Each row was made from one path, in order. Every step used is in the known rows, and no mark comes twice. Write each row's path.
Known rows
w/g/h: [-2.48  2.03  0.74 -1.33 -0.73  1.79 -0.11 -2.14 -3.56 -3.40 -0.47  1.10
  1.99  0.29 -3.06  2.58 -0.51  1.11 -0.91 -0.12  0.35  0.01 -1.36  2.17
  1.39  1.26  2.94  0.03 -1.43  1.78  2.38  0.77]
k/s/g/h/m: [ 1.14  1.48 -1.14 -1.57 -1.36  0.75 -0.42 -3.44 -5.32 -1.11 -0.09  0.52
  0.52  2.97 -2.75  2.72 -0.45 -3.01 -0.82  2.07 -1.84  1.80 -2.98 -1.42
 -1.68 -0.57  2.01 -1.95 -5.05 -1.45  2.46  2.28]
c/h/m: [ 0.85  0.38  0.09 -4.15  0.46 -1.67  1.75 -2.47 -1.73 -1.19  0.19  0.11
  1.25 -0.60 -1.74  3.17  1.77 -1.01 -1.15  3.08  0.03 -0.07 -1.43  1.75
 -0.70 -2.83  2.79 -1.40 -3.36  0.53 -0.12  2.19]
y/c/h/m: [-2.01 -0.68  0.69 -4.61  1.04 -3.10  2.57 -2.15 -0.48  1.24  1.19 -0.18
 -0.29 -2.29 -1.31  4.47  3.06 -0.75 -0.71  3.12 -0.44 -0.35 -1.56  2.92
 -1.22 -2.89  2.36 -1.76 -2.68  0.09  0.70  0.73]
d/m/h/c/y/w: [-1.08 -5.96 -2.47 -0.77  1.78 -5.26  5.66 -0.77 -2.32  2.70  1.75 -0.47
  1.46 -5.62 -0.48  2.86  0.87  0.55 -4.72  1.32  0.86  2.16  1.77  2.18
 -3.03 -2.44 -1.62 -1.78 -2.18  1.72 -0.66 -0.08]
m/h/c/w/g/d: [-3.23 -1.15 -1.25  0.79  0.37 -2.08  1.70 -0.36 -0.98 -0.35  0.06 -0.42
  0.78 -4.07 -1.49  2.03 -1.13  1.06 -2.43  1.35 -1.99  1.22  0.48  2.32
 -1.30 -1.74 -1.60  0.82  0.68  0.94 -1.28 -0.40]
y/w/g/d/m/h/c: [-1.52 -2.58 -1.85  0.64  1.41 -2.81  0.32 -0.28 -2.03  0.90  1.73 -1.85
  0.61 -4.21 -0.53  1.55 -1.98  1.69 -3.74 -0.54 -1.03  0.11  1.23  2.72
 -2.03  1.55 -1.98  0.17  0.46  2.25 -0.95  0.29]
s/k: [ 1.20  1.72  1.21 -0.88  0.73  1.61  3.49 -2.02 -5.42 -2.50 -2.99  3.31
  1.64  4.10 -3.25  3.04 -0.76 -1.38 -0.53  2.82  0.57  1.65 -2.92  1.43
  0.65 -1.36  2.03 -2.52 -5.67 -0.83  1.83  0.61]
d/m/h/c/w/g: [-1.51 -3.92 -2.61  0.01  1.39 -3.81  3.80 -0.55 -3.24  0.24  1.50 -0.76
  1.02 -5.17 -0.75  1.33 -0.81  1.00 -4.17  1.36  0.69  1.70  1.37  1.36
 -1.56 -2.38 -2.00 -0.13 -0.65  1.96 -2.00  0.66]
c/h/m/d: [ 3.62 -1.40 -1.24 -4.40  0.44 -2.65  0.60 -1.70 -2.09 -0.86  0.91 -1.17
 -1.03 -0.91 -0.89  2.40  1.28 -0.75 -1.57  3.65 -1.21  0.48  0.33  0.71
 -1.57 -1.78  0.86 -1.01 -3.54  1.02 -1.44  2.86]
m/d: [ 3.05  0.41 -2.00 -1.11  0.86  0.11  2.21 -2.19 -4.34 -2.32 -1.52  1.03
  0.23  1.78 -1.28  1.74 -1.10 -0.86 -1.72  2.87 -0.48  2.15  0.35  1.41
  0.13 -1.35  0.60 -0.06 -4.00  1.10  0.41  1.03]
y/w/g/d/m: [-3.07  1.70  0.08  0.91  1.26  1.58 -1.40  0.21 -2.58 -0.29  1.47 -1.16
  0.02 -0.71 -0.46  2.43 -2.08  1.95 -1.68 -0.94 -1.18 -1.23 -0.11  3.85
  0.27  3.64  1.23  0.57 -0.82  2.33  2.87 -2.15]
k/s: [ 0.76  3.07 -0.38  0.01  0.84  2.48  3.17 -2.77 -4.90 -2.66 -2.50  2.99
  1.21  3.36 -2.86  2.80 -1.10 -2.88 -0.19  3.82 -0.45  1.64 -2.85  0.42
  0.55 -2.81  2.18 -1.95 -5.27 -0.89  2.46  0.17]
g/h: [ 0.18  0.62  0.33 -2.44 -0.65  0.82  0.89 -2.80 -4.09 -3.26 -1.10  1.42
  3.60  0.70 -3.27  2.74 -0.26  0.03 -1.40  0.38  0.77  1.05 -1.26  2.28
  0.58  1.19  3.99 -1.46 -2.85  1.16  2.36  1.91]
g/d: [ 0.40  2.66  0.04 -0.45  0.73  2.12  0.08 -2.08 -2.98 -2.76 -1.79  0.99
  2.54  2.08 -2.24  2.40 -1.98 -0.66 -0.98  1.10 -1.47  0.65 -1.39  3.20
  0.20  0.92  2.98 -0.16 -2.56  0.47  1.96  0.14]
k/s/g/d: [ 0.22  4.60 -1.21  1.38 -0.06  3.92 -0.70 -2.75 -4.41 -1.84 -2.04  1.05
  0.11  5.17 -2.18  2.79 -2.79 -4.31  0.14  2.35 -4.43  1.64 -3.08  0.45
 -0.71 -0.59  1.70 -0.56 -4.81 -2.78  3.46 -0.89]
h/c/w/g/d: [-4.93  1.80  0.15  1.17  0.63 -0.02  1.37  0.47 -0.68 -1.44 -0.83  0.05
  1.54 -2.94 -1.12  3.08 -1.47  1.09 -1.64  1.41 -2.46  1.28 -0.67  3.30
 -0.12 -0.98 -0.35  1.10  0.59  0.75  0.52 -2.12]
m/h/c/w: [-0.69 -3.18 -2.25 -0.86  0.59 -4.00  5.76 -1.91 -2.58 -0.10 -1.02  1.07
  2.28 -3.55 -1.58  2.15  0.38 -0.51 -3.17  2.85  0.51  3.25  0.53  1.67
 -1.39 -5.08 -1.07 -0.97 -1.94  0.39 -1.58  0.90]
k/s/g: [ 0.01  4.16 -1.92  0.83  0.15  2.96  2.34 -3.66 -5.51 -1.80 -2.46  2.27
 -0.07  5.27 -2.04  2.76 -1.58 -4.84 -0.09  3.50 -2.23  2.53 -3.06 -0.34
 -0.06 -3.93  1.23 -0.85 -5.99 -2.70  3.16 -0.69]
w/g/h/m: [-1.37  0.88  0.42 -2.10 -0.57 -0.04 -0.56 -1.98 -3.24 -2.16  0.91  0.23
  1.38 -0.74 -2.56  2.31  0.06  1.69 -1.60  0.45  0.85 -0.37 -1.31  1.21
  0.10  0.90  2.18 -0.07 -1.54  2.40  1.00  2.18]
s/g/h/m: [ 0.59  0.59 -1.43 -2.50 -1.32 -0.60 -0.31 -3.62 -4.29 -1.20  0.21 -0.25
  1.80  1.72 -2.17  2.28 -0.09 -1.35 -1.91  0.45 -0.66  1.72 -1.54  0.61
 -1.27 -0.23  2.37 -0.44 -3.56 -0.15  1.76  2.45]
w/g: [-2.48  3.55 -0.35  0.29  0.88  2.09  2.34 -2.19 -3.51 -2.83 -1.49  1.98
  0.81  1.66 -1.91  2.26 -0.94 -0.15 -0.85  1.85  0.43  0.46 -1.51  2.38
  1.67 -2.40  1.42  1.01 -2.40  1.08  1.77 -0.75]

Write each row's path
[ 4.10 -2.54 -2.04 -1.04  1.29 -0.74 -0.63 -2.29 -4.37 -1.12  0.95 -1.04
  2.14 -0.23 -1.96  0.68 -2.63 -0.18 -3.08 -0.23 -0.53  0.22  0.63  2.17
 -1.67  2.81  1.75 -1.06 -2.67  1.52 -0.42  2.81] -> g/d/m/h
[ 3.94 -3.12 -2.75 -1.59  1.45 -1.66  2.57 -3.15 -5.44 -1.02  0.60  0.23
  2.02 -0.19 -1.94  0.64 -1.26 -0.68 -3.33  0.89  1.61  1.05  0.61  1.28
 -1.06 -0.48  1.27 -1.38 -3.81  1.63 -0.62  2.94] -> d/m/h
[-2.64  0.82  0.28 -1.12 -0.35 -0.48  1.44 -1.72 -2.83 -3.37 -1.10  1.05
  3.36 -2.06 -2.74  2.78 -0.77  0.79 -2.23  0.51  0.02  1.37 -1.17  1.93
  0.22  0.01  0.83 -0.19 -0.32  1.45  0.44  1.47] -> w/g/h/c
[-3.45 -2.67 -1.00  0.80  1.26 -1.11  0.09  0.43 -1.54  2.55  3.48 -1.84
 -1.40 -3.82 -0.61  2.43 -0.47  2.48 -2.64 -0.95 -1.30 -1.22  1.55  3.22
 -1.70  2.18 -0.14  0.22 -0.71  2.60  1.61 -2.12] -> c/y/w/g/d/m/h
[-2.98 -0.41 -0.44  0.91  1.43 -0.75  0.30  1.15 -1.81 -0.90  0.88 -1.54
  2.02 -4.10 -0.47  2.50 -2.33  1.62 -3.03  0.28 -2.08  0.91  0.25  3.08
 -0.82  1.77 -0.42  0.44  0.44  1.73  0.03 -1.09] -> h/c/w/g/d/m
[-5.35 -1.02 -0.04  1.30  1.81 -1.29  1.22  1.65 -0.39  1.47  1.86 -1.47
  0.79 -5.01  0.16  3.85 -0.91  2.11 -3.25 -0.20 -2.13  0.19  0.56  3.80
 -1.75  1.65 -0.95  0.31  0.24  2.23  1.47 -3.04] -> h/c/y/w/g/d/m
[-5.12  0.13  0.07 -1.15  1.08 -1.04  4.78 -1.04 -1.76  1.19 -0.33  1.37
  0.28 -1.80 -1.13  4.40  1.64  0.07 -0.65  2.56  0.00  1.58 -0.94  3.98
  0.50 -3.08  1.81 -0.91 -2.35  0.10  3.08 -2.92] -> y/c/w
[-0.37 -3.58 -2.10 -0.83  1.13 -3.85  6.24 -2.49 -2.19  0.11 -0.83  1.47
  2.39 -3.30 -2.01  2.74  0.70 -1.04 -3.55  2.84  0.23  2.79  0.43  1.49
 -2.32 -5.17 -0.94 -1.09 -2.62  0.47 -1.52  1.09] -> m/h/c/y
[ 1.78 -2.11 -2.61 -1.21  1.02 -3.25  5.04 -3.37 -3.57 -1.49 -1.91  1.68
  2.96 -1.34 -2.26  1.53 -0.64 -1.46 -3.36  2.65  0.77  2.93 -0.12  1.26
 -1.47 -4.45 -0.77 -0.99 -2.57  0.35 -2.11  2.76] -> m/h/c
[-7.87  1.54  0.40  0.08  1.09 -0.09  3.75 -0.37 -1.27  1.08  0.42  1.12
 -1.43 -2.24 -0.91  4.21  1.35  1.15 -0.24  2.17 -0.34  0.38 -0.97  3.90
  1.30 -3.09  0.78  0.65 -1.12  0.85  3.16 -4.14] -> y/c/w/g
[ 0.73 -2.42 -0.64 -4.76  1.10 -4.08  1.41 -1.50 -0.86  1.66  1.96 -1.32
 -2.51 -2.61 -0.41  3.74  2.61 -0.25 -1.15  3.76 -1.66  0.16  0.09  1.81
 -1.99 -1.80  0.53 -1.48 -2.92  0.71 -0.56  1.47] -> y/c/h/m/d
[-1.19 -2.18 -1.52  0.33  0.91 -0.62 -0.85 -0.11 -2.88  0.12  2.50 -1.84
 -0.23 -2.98 -1.16  1.05 -1.82  1.88 -2.51 -0.39 -1.07 -0.56  1.22  2.41
 -0.82  2.25  0.50  0.47 -0.64  2.27  0.21 -0.28] -> c/w/g/d/m/h
[-4.83 -2.26  0.63 -1.64 -0.39 -2.68  4.06 -0.46 -1.00  0.51  0.01  0.76
  3.15 -4.70 -1.79  4.99  1.95  1.32 -2.72  0.64 -0.24  2.19 -0.09  3.13
 -1.34 -0.77  1.08 -1.87 -1.17  1.21  2.36 -1.04] -> g/h/c/y/w
[ 3.94 -0.29 -2.45 -1.75 -1.38 -0.18 -1.54 -2.70 -5.56 -0.71  0.71 -0.71
 -1.75  2.58 -1.94  2.01 -0.90 -2.68 -1.30  2.60 -3.01  2.45 -1.23 -2.46
 -2.46  0.43  0.14 -1.59 -5.28 -0.90  1.23  3.08] -> k/s/g/h/m/d
[ 1.36 -4.79 -2.17 -0.73  1.24 -3.82  1.50 -0.45 -2.69  0.29  1.17 -1.73
  2.83 -4.78 -1.07  1.53 -1.79  0.50 -4.24  0.65 -1.21  1.99  1.46  2.27
 -2.81  0.96 -0.56 -1.30 -0.89  1.25 -1.79  1.69] -> g/d/m/h/c/w
[-0.95 -3.87 -1.81  0.48  1.76 -2.74  1.11 -0.25 -1.68  0.48  2.10 -1.62
  1.28 -5.02 -1.30  1.87 -1.67  1.09 -4.23  0.11 -1.86  0.41  1.24  2.07
 -2.95  0.89 -1.49 -0.03 -0.14  1.89 -1.74  0.71] -> w/g/d/m/h/c/y
[-5.07  1.08  0.93 -1.02 -1.06  1.03  0.65 -0.59 -2.69 -1.95  0.55  0.66
  1.20 -2.09 -2.44  3.21  0.50  2.05 -0.73  0.14  0.12  0.32 -0.70  2.62
  1.44  0.63  2.66  0.00 -0.73  1.74  2.95 -1.07] -> c/w/g/h
[ 3.79 -4.38 -3.15 -1.42  1.77 -4.05  4.11 -2.75 -4.61 -0.99 -0.11  0.13
  3.44 -2.45 -1.70  0.94 -1.44 -0.98 -4.72  1.53  1.31  2.43  0.81  1.11
 -2.23 -1.81 -0.75 -1.65 -2.73  1.33 -2.61  3.72] -> d/m/h/c
[ 1.79 -5.26 -2.05 -0.61  1.85 -3.70  2.10 -0.96 -2.13  0.62  1.43 -1.33
  2.93 -4.54 -1.41  2.06 -1.41 -0.06 -4.70  0.48 -1.54  1.50  1.32  2.10
 -3.75  0.82 -0.41 -1.53 -1.61  1.44 -1.70  1.89] -> g/d/m/h/c/y
[-2.49 -1.60  0.18 -2.12 -0.71 -2.16  3.12 -0.97 -2.40 -1.84 -0.86  0.72
  4.30 -3.88 -2.31  3.62  0.53  0.67 -2.51  1.18  0.05  2.89 -0.46  2.30
 -0.52 -0.68  1.58 -1.66 -0.98  0.82  0.86  0.88] -> g/h/c/w
[ 1.43 -0.81 -0.89 -2.28 -0.60 -1.04 -1.65 -1.24 -3.65 -1.84  1.65 -0.95
 -0.89 -1.05 -1.78  1.52 -0.32  2.05 -2.00  0.99 -0.41  0.25  0.33  0.11
 -0.67  1.95  0.37  0.43 -1.71  2.96 -0.29  2.89] -> w/g/h/m/d
[-5.36  0.67  0.56 -0.79 -0.60 -1.26  1.95 -0.75 -1.82 -1.32 -0.33  0.69
  2.10 -3.24 -1.91  3.53  0.37  1.87 -1.99  0.11  0.20  1.14 -0.73  2.86
  0.27  0.02  0.14 -0.18  0.25  1.76  1.70 -0.62] -> y/w/g/h/c
[ 3.21 -2.79 -4.01 -0.12  1.00 -2.57  0.12 -2.87 -4.16 -0.23  0.30 -1.91
  2.27 -0.68 -1.05  0.75 -3.13 -2.39 -4.41 -0.02 -2.73  2.51  0.50  1.15
 -3.51  0.40 -1.16 -0.25 -2.25 -0.64 -1.62  2.68] -> s/g/d/m/h/c
[-3.99 -3.21 -0.88 -0.17  1.55 -1.95 -0.10  0.24 -1.62  2.62  3.64 -2.14
 -1.77 -4.65 -0.71  2.37 -0.53  2.22 -2.05 -0.33 -1.53 -0.88  0.96  3.61
 -1.29  2.25  0.10 -0.07  0.13  1.82  1.07 -1.56] -> y/c/w/g/d/m/h
[-3.84 -4.49 -2.19  0.48  1.73 -4.39  4.69 -0.10 -1.81  2.70  2.44 -0.80
 -0.13 -6.10 -0.20  2.70  0.67  1.68 -4.33  0.77  0.56  1.10  1.69  2.11
 -2.30 -2.47 -2.70 -0.25 -0.83  2.36 -0.61 -1.19] -> d/m/h/c/y/w/g
[-3.16  0.45  0.94 -3.86  1.00 -1.25  3.03 -2.31 -0.88  0.09 -0.10  0.81
  0.37 -1.34 -1.78  4.78  2.33 -1.31 -0.03  2.69 -0.92 -0.11 -1.55  3.86
  0.05 -2.54  3.10 -1.73 -2.53 -0.50  2.11 -0.64] -> y/c/h
[-5.75 -0.14  0.51  0.27  1.79  0.13 -0.40  1.13 -1.31  1.49  2.63 -1.67
 -0.92 -3.51 -0.33  3.62 -0.80  2.17 -1.23 -0.24 -2.00 -0.86 -0.11  4.52
 -0.11  2.93  1.33  0.15 -0.02  1.71  2.98 -3.27] -> y/c/w/g/d/m
[-5.01  3.88  0.62  1.25  0.41  2.41 -0.43 -0.38 -1.45 -0.81 -0.39  0.31
 -0.34  0.47 -1.11  3.18 -1.22  1.47 -0.35  0.25 -1.68 -0.70 -1.00  4.03
  1.07  0.93  1.21  1.26 -0.64  1.42  3.29 -3.17] -> y/w/g/d
[-1.13 -1.83 -0.64 -2.13 -1.08 -1.78 -0.94  0.31 -2.67 -0.42  2.59 -1.54
 -1.62 -3.23 -1.13  2.10  0.65  3.00 -1.82  1.16 -0.55  0.66  1.03  0.56
 -0.65  1.33  0.03  0.38 -1.04  2.96  0.20  0.99] -> c/w/g/h/m/d
[-7.41  0.42  1.43 -0.58 -0.72  0.49  1.71 -0.09 -1.25  0.38  1.45  0.60
  0.07 -2.91 -1.86  4.62  1.81  2.62 -0.96 -0.41  0.01 -0.32 -0.47  3.37
  0.56  0.58  2.04 -0.13 -0.88  2.19  4.38 -2.91] -> c/y/w/g/h
[-3.86 -0.13  0.66 -1.86 -0.97 -0.78  0.22 -0.45 -2.34 -0.74  1.74 -0.29
  0.73 -2.89 -2.00  2.86  1.12  2.60 -1.40  0.55  0.57  0.10 -0.67  1.60
  0.17  0.28  1.90  0.02 -0.85  2.46  1.56  0.37] -> c/w/g/h/m
[-3.53 -2.39 -0.20 -1.60 -0.70 -2.31  0.13  0.79 -1.29  1.97  3.46 -1.59
 -2.73 -4.10 -0.59  3.53  2.14  3.58 -2.05  0.70 -0.80 -0.04  1.35  1.32
 -1.44  1.22 -0.52  0.18 -1.18  3.39  1.68 -0.86] -> c/y/w/g/h/m/d
[ 3.97 -3.80 -2.45 -0.95  1.60 -3.08  0.87 -1.90 -3.58 -1.08  0.33 -1.21
  3.51 -2.56 -1.72  0.92 -2.74 -0.42 -4.44  0.36 -0.89  1.57  0.84  1.85
 -2.87  1.52 -0.26 -1.30 -1.54  1.21 -2.39  3.55] -> g/d/m/h/c
[-0.93 -5.32 -1.72 -0.31  1.59 -4.36  2.55  0.01 -1.22  2.73  2.17 -1.69
  1.58 -5.70 -0.59  2.90 -0.38  1.15 -4.48  0.05 -1.42  1.27  1.80  3.03
 -3.72  0.85 -1.16 -1.46 -0.97  1.61 -0.33 -0.22] -> g/d/m/h/c/y/w
[-5.59 -1.78 -0.79  1.16  0.71 -2.66  2.65  0.13  0.42  2.06  1.07 -0.43
 -0.39 -5.03 -0.88  3.35  0.21  1.71 -2.58  0.80 -2.15  0.60  0.77  3.15
 -2.14 -1.81 -2.24  0.68  0.55  1.36  0.14 -2.35] -> m/h/c/y/w/g/d
[ 3.35 -1.18 -2.75 -2.67 -1.30 -1.59 -1.39 -2.88 -4.64 -0.80  1.01 -1.46
 -0.43  1.35 -1.30  1.53 -0.50 -0.99 -2.51  1.11 -1.79  2.37  0.26 -0.54
 -2.12  0.80  0.50  0.00 -3.85  0.39  0.55  3.23] -> s/g/h/m/d
[-6.71 -1.08  1.24 -2.39 -0.37 -2.23  0.95 -0.11 -1.08  1.73  2.82 -0.61
 -0.77 -4.58 -1.56  4.19  2.46  2.93 -0.88  0.66  0.10 -0.34 -0.92  2.85
 -0.29  0.23  1.57 -0.52 -0.13  2.03  2.38 -1.08] -> y/c/w/g/h/m
[-1.26 -0.99 -0.58 -1.98 -0.84 -1.71 -1.16 -0.21 -2.67  0.29  2.33 -1.41
 -2.18 -2.21 -0.81  2.27  0.74  3.12 -1.85  0.53 -0.27 -0.02  0.88  1.10
 -0.66  1.99 -0.37  0.36 -1.17  3.25  1.08  0.77] -> y/w/g/h/m/d
[-7.65  2.03  1.21  0.58  0.85  0.91  0.66  0.42 -0.23  1.01  0.84 -0.13
 -1.34 -2.42 -1.02  4.21  0.03  1.71  0.13  0.97 -2.45 -0.45 -1.10  4.69
  0.62  0.25  1.28  0.87  0.20  0.73  3.33 -4.27] -> y/c/w/g/d
[-7.54  0.62 -0.12  1.12  1.13 -1.54  5.43  0.17 -0.37  0.92 -0.31  1.29
  0.33 -3.67 -0.46  4.40  1.25  1.18 -2.17  2.09 -0.42  1.51 -0.36  3.21
 -0.33 -4.44 -1.53  0.71 -0.79  1.35  1.73 -3.88] -> h/c/y/w/g
[ 1.57  1.52 -2.13  0.20  0.83  1.77 -1.67 -2.37 -4.59 -1.43  0.04 -1.29
  1.71  2.81 -0.94  1.62 -3.32 -2.22 -2.34 -0.46 -2.85  1.16 -0.62  2.28
 -1.16  2.49  2.17  0.19 -3.49 -0.53  2.29  0.18] -> s/g/d/m
[-7.21  2.48  1.05  1.54  0.64  1.81  0.83  0.61 -0.02  0.84  0.68  0.14
 -0.90 -1.58 -0.86  4.29  0.09  1.97 -0.55  0.39 -2.25 -0.75 -0.47  4.26
  0.27  0.14  0.98  1.21 -0.72  1.54  3.97 -4.67] -> c/y/w/g/d
[-5.82 -2.38 -1.56  0.72  0.91 -3.55  5.80 -0.68 -0.74  2.16  0.66  0.84
 -0.49 -4.92 -0.82  3.31  1.56  1.13 -2.94  2.03  0.12  1.48  0.79  2.31
 -1.54 -5.16 -2.71  0.42 -0.69  1.44 -0.16 -2.15] -> m/h/c/y/w/g
